Each row was made from one walk, in order. Every step used is in the known rows, and no mark comes twice. Write each row's walk.
Known rows
rirefa-tedin-dipip: -9	10	-4	-9	-19	6	26	-6	8	-5	-1	6	3	-3	0	-18	3	5	-5	-5	4	-23	-2	-28	22
lopun-zafas-zisil-ruvup-rirefa-tedin: 5	4	17	4	-12	10	-24	-1	-1	12	-14	-12	-1	2	-2	11	-1	-15	13	5	3	7	0	24	-9
zisil-zafas-lopun-tedin: 0	-1	-35	5	13	-5	9	8	-1	4	11	-6	-6	-16	0	10	-1	8	-4	5	-4	19	-3	-23	-15
dipip-zafas-zisil: 24	12	14	10	6	-3	11	4	-17	3	-3	3	2	4	5	17	-1	-3	-8	-5	-6	-1	2	0	-15
ruvup-rirefa-tedin-dipip-zafas-zisil: 2	0	24	2	-22	13	9	-5	6	2	-13	10	9	8	2	-14	-2	-4	5	-2	3	1	-1	4	18
zafas-lopun-tedin: -6	0	-31	6	32	-20	-5	0	-11	-6	19	-12	-6	-14	1	4	12	8	4	-5	6	0	2	-12	-5
zisil-ruvup-rirefa-tedin: -21	-15	-2	-9	-21	-1	10	-1	10	-8	-26	5	13	-4	6	1	-13	0	25	5	4	3	7	11	14
zisil-ruvup-rirefa-tedin-lopun: -21	-13	0	-16	-12	3	1	-3	18	-2	-21	3	5	-1	4	-7	-9	4	20	7	3	7	5	8	18
verasi-tedin-lopun: 4	8	-6	-3	17	-5	0	1	11	8	12	11	-7	0	11	-17	-5	21	-5	-8	-4	0	2	-16	15
dipip-zafas-lopun-tedin-rirefa-ruvup: 1	-10	-12	6	21	-11	-4	3	-9	-2	15	1	3	-2	-9	8	-4	-3	-19	0	-4	1	-6	8	-13
lopun-zafas-zisil-ruvup: 12	13	6	10	0	9	-20	-2	-13	9	-3	-17	-6	1	-2	24	4	-13	9	1	-6	2	3	19	-19
ruvup-rirefa-tedin: -8	-14	17	-11	-24	-4	9	2	5	-6	-17	13	18	1	7	-17	-1	3	26	-2	10	-9	3	2	15
ruvup-rirefa-tedin-dipip-zafas: 1	-8	16	0	-24	11	14	-5	9	0	-9	13	15	8	0	-19	-3	-3	3	-6	0	-7	-3	4	22
ruvup-rirefa-tedin-lopun-zafas-dipip: -4	-11	22	-10	-6	5	-22	-4	12	10	-9	-2	4	9	0	-23	11	-6	4	9	9	1	-1	7	6
zafas-lopun: -10	2	-21	5	17	-13	3	2	-17	2	5	-3	4	-8	12	11	11	10	13	-5	2	0	3	-20	-9
tedin-rirefa-ruvup: -19	-9	10	-11	-19	-1	3	0	-15	-20	2	14	12	6	-2	3	-5	3	21	3	-4	-23	7	6	-6
rirefa-tedin-lopun-zafas: -1	4	8	-22	-2	2	-13	3	18	14	3	-1	-6	0	-7	-23	7	3	-10	2	9	-15	-10	-15	10
solodup-dipip-zafas-zisil-ruvup-rirefa-tedin: 6	2	15	0	-36	0	7	15	0	-21	-12	8	-7	13	4	11	-8	-2	-4	2	3	13	0	14	-6
lopun-tedin: 10	-2	-17	0	16	-16	7	-2	-9	-20	20	-7	-6	-9	-5	-6	8	4	5	-8	2	-18	7	-1	3
dipip-zafas-lopun: 11	0	-12	12	18	-9	9	5	-13	10	4	2	8	-2	4	14	2	1	-13	-8	-6	2	-4	-8	-14
dipip-zafas-lopun-tedin-rirefa: 6	-6	-16	14	23	-11	-3	-2	-7	0	17	-3	-1	-3	-6	4	3	-3	-14	-8	-1	-1	-5	2	-9
zafas-zisil-ruvup-rirefa-tedin-lopun: -15	6	17	-10	-3	3	-7	-2	6	1	-22	-3	-7	0	9	3	-6	3	21	11	7	18	9	4	6
rirefa-tedin: -9	0	0	-17	-16	-12	22	5	5	-4	-10	10	8	-6	5	-13	-1	7	5	-2	11	-22	-1	-23	11

Which walk is each row?
22	15	16	10	1	6	-20	1	-19	9	6	-13	-4	3	-1	14	12	-11	8	-4	-3	-7	2	11	-20 -> lopun-zafas-zisil
-3	5	8	-17	5	1	-16	-1	15	15	-1	-7	-9	1	-5	-21	13	-2	-20	11	9	-11	-7	-16	1 -> rirefa-tedin-lopun-zafas-dipip
10	13	-19	23	13	6	15	-6	3	12	15	9	0	1	7	-3	-8	10	-27	-15	-14	6	-5	-13	13 -> verasi-tedin-dipip-zafas-lopun
0	-6	-8	2	-12	-9	-4	16	-11	-29	20	5	-10	9	-8	11	0	2	-17	0	-1	2	-5	10	-16 -> solodup-dipip-zafas-lopun-tedin-rirefa-ruvup
-9	-11	-5	-7	3	-11	-3	-2	-8	-27	21	1	-1	-3	-13	-6	-1	1	9	1	2	-21	5	12	1 -> lopun-tedin-rirefa-ruvup
-4	16	0	-1	-14	11	23	-7	12	3	-12	2	-2	-1	-2	-2	-8	-3	-21	1	0	-3	-5	-15	15 -> rirefa-tedin-dipip-zafas-zisil-ruvup
12	7	6	-2	24	8	-31	-6	-2	13	14	-17	-13	9	-5	-6	25	-5	-15	7	-6	-5	0	-3	-14 -> tedin-lopun-zafas-dipip
11	13	6	19	-5	23	13	-13	-6	-1	-3	-2	0	10	0	11	-1	-7	-6	-6	-17	8	3	9	7 -> tedin-dipip-zafas-zisil-ruvup-rirefa
8	1	16	4	-7	2	9	2	2	5	-22	4	6	3	4	13	-14	-8	-4	4	0	13	0	12	-3 -> dipip-zafas-zisil-ruvup-rirefa-tedin
14	2	14	11	0	3	6	0	-9	2	-16	1	5	5	6	22	-10	-7	3	0	-7	14	5	19	-9 -> dipip-zafas-zisil-ruvup-rirefa
-2	-7	-10	2	5	-12	-2	-8	-7	-24	23	-3	-5	-4	-9	-11	8	0	15	-10	6	-23	7	5	5 -> lopun-tedin-rirefa
-2	-12	23	-15	-13	7	-18	0	16	9	-6	5	6	7	-2	-25	4	0	13	1	8	-5	-4	8	15 -> ruvup-rirefa-tedin-lopun-zafas
-8	-4	-31	6	6	-2	3	4	1	2	14	-4	-6	-13	-2	7	-1	5	2	4	-2	16	-2	-18	-14 -> zisil-zafas-lopun-tedin-rirefa
-14	-7	-27	-1	5	-1	2	9	0	-1	12	0	-3	-12	-5	10	-8	5	-4	13	-5	17	-4	-13	-18 -> zisil-zafas-lopun-tedin-rirefa-ruvup
8	15	10	-5	17	13	-32	-3	2	14	8	-16	-18	5	-5	5	10	-2	0	4	-6	6	0	6	-8 -> tedin-lopun-zafas-zisil-ruvup
-19	-10	-11	3	-10	9	8	-7	13	4	-19	1	8	-1	2	4	-12	-3	2	3	-3	16	-1	9	14 -> zisil-ruvup-rirefa-tedin-dipip-zafas-lopun
5	3	20	-3	2	5	-1	2	10	10	-18	2	-2	5	2	6	-11	-3	-9	6	0	17	-1	9	1 -> dipip-zafas-zisil-ruvup-rirefa-tedin-lopun
14	-3	-20	13	29	-15	3	3	-8	4	16	-5	-1	-6	-4	8	4	0	-20	-7	-3	3	-5	-2	-10 -> dipip-zafas-lopun-tedin
